Each row was made from one small tree. The marks that hang from a mark follow it in brackets, in alphabetical order. Every link used is in the known rows. Write each row's tree.
(in the rows, 128 means zero)
Known rows
N[L]: [125 140 130 140 107 133 143 101 119  80 146 128 100 210 128 131 128 152]
C[Y[U[V]]]: [131 158 124 138 139 131 129 140  80   4 134 156 120 110 132 138 110  78]
A[P[N U]]: [124 163 112 119 144 142 111 193 117 191 101 152  85 144 110 129 123 134]
N[L[Z] V[U]]: [151  85 136 141 109 113 146  94 144 161 115  86 150 148 131 136 129 152]
A[P[N[L[Z] V] U]]: [139 113 129 121 124 128 123 153 132 206  84 138 100 165 132 128 132 166]
L[A[P[U]] Z]: [119 128 137 119 144 115 129 129 175 169 187 157 156 150 122 130 135 123]
D[C]: [122 133 113 146 143 142 134 147 100 116 135  94 105 134 101 133  99 126]
N[V[U]]: [147 123 114 145 139 132 125 156 129 134 100 106 131  86 135 135 133 120]
D[C[Y[U[V]]]]: [132 132 124 145 149 138 138 143  71  43 119 116 118  77 116 137  82  92]
Y[U]: [121 158 122 152 138 140 120 128 119 100 152 138 104 114 115 136  95  98]
V[U]: [130 154 106 138 141 136 128 161 122 144 137 102 128 116  94 139 109 100]
N[L[A]]: [119 135 143 132 112 127 146  78 137  62 164 135 136 154 146 125 141 143]
D[C[Y[U]]]: [127 143 122 146 150 138 142 152  77  68 136 112 117  73 104 138  81  97]
L[A[P] Z]: [111 118 131 120 142 110 134 106 152 144 204 154 156 205 110 128 149 119]
U[V]: [128 136 114 136 126 137 116 133 108  41 121 140 104 188 136 132 135 110]
L[Z]: [117 124 117 135 121 117 130 128 140 140 186 117 127 209  96 132 124 117]
L[A[P[N[V] U]] Z]: [126 108 135 112 136 113 119 131 170 191 142 143 161  94 136 121 143 125]

Which tree is each row?
[119 110 145 124 115 112 149  68 145 128 183 144 142 235 121 128 147 153] : N[L[A[P] Z]]
[126 141 131 117 145 132 114 149 145 145 113 157 133  64 152 121 148 128] : L[A[P[N[V] U]]]
[143 125 133 126 107 138 117 153 141 160  58 109 108  31 163 121 120 153] : P[N[L V] U]
[109 147 122 114 141 129 119 129 117 118 153 159 130 141 122 119 152 117] : L[A[P[N]]]
[136 109 132 121 112 125 127 106 123 135  82  92 155  36 148 117 138 129] : P[N[L[A] V[U]]]
[138 136 129 121 106 140 112 144 127 119  60 118 108  72 152 123 109 136] : P[N[L] U[V]]
[124  98 128 113 139 108 124 116 146 194 152 125 173 125 113 123 149 113] : L[A[P[N[V[U]]]] Z]
[131 147 112 118 141 143 104 184 109 156  77 156  87 162 124 129 126 130] : A[P[N U[V]]]
[136 104 119 122 126 122 130 130 105 202  99 121 116 201 107 129 142 153] : A[P[N[L[Z] V[U]]]]
[125 117 138 117 143 116 125 121 172 140 168 158 154 158 133 129 140 119] : L[A[P[U[V]]] Z]
[114 134 128 117 105 129 127 102 115  98 129 114 134 109 130 114 135 129] : P[N[L[A]]]
[147  78 151 133 113 108 149  69 166 139 135  93 181  90 151 129 141 142] : N[L[A Z] V[U]]
[130 154 127 122 109 141 119 155 135 160  89 113 105  64 135 122 105 142] : P[N[L] U]
[129 109 136 122 105 126 125  97 120 102  98 113 137  77 159 112 152 142] : P[N[L[A] V]]
[126 145 147 126 124 131 143 102 145 109 143 156 122 160 147 129 138 157] : N[L[A[P[U]]]]
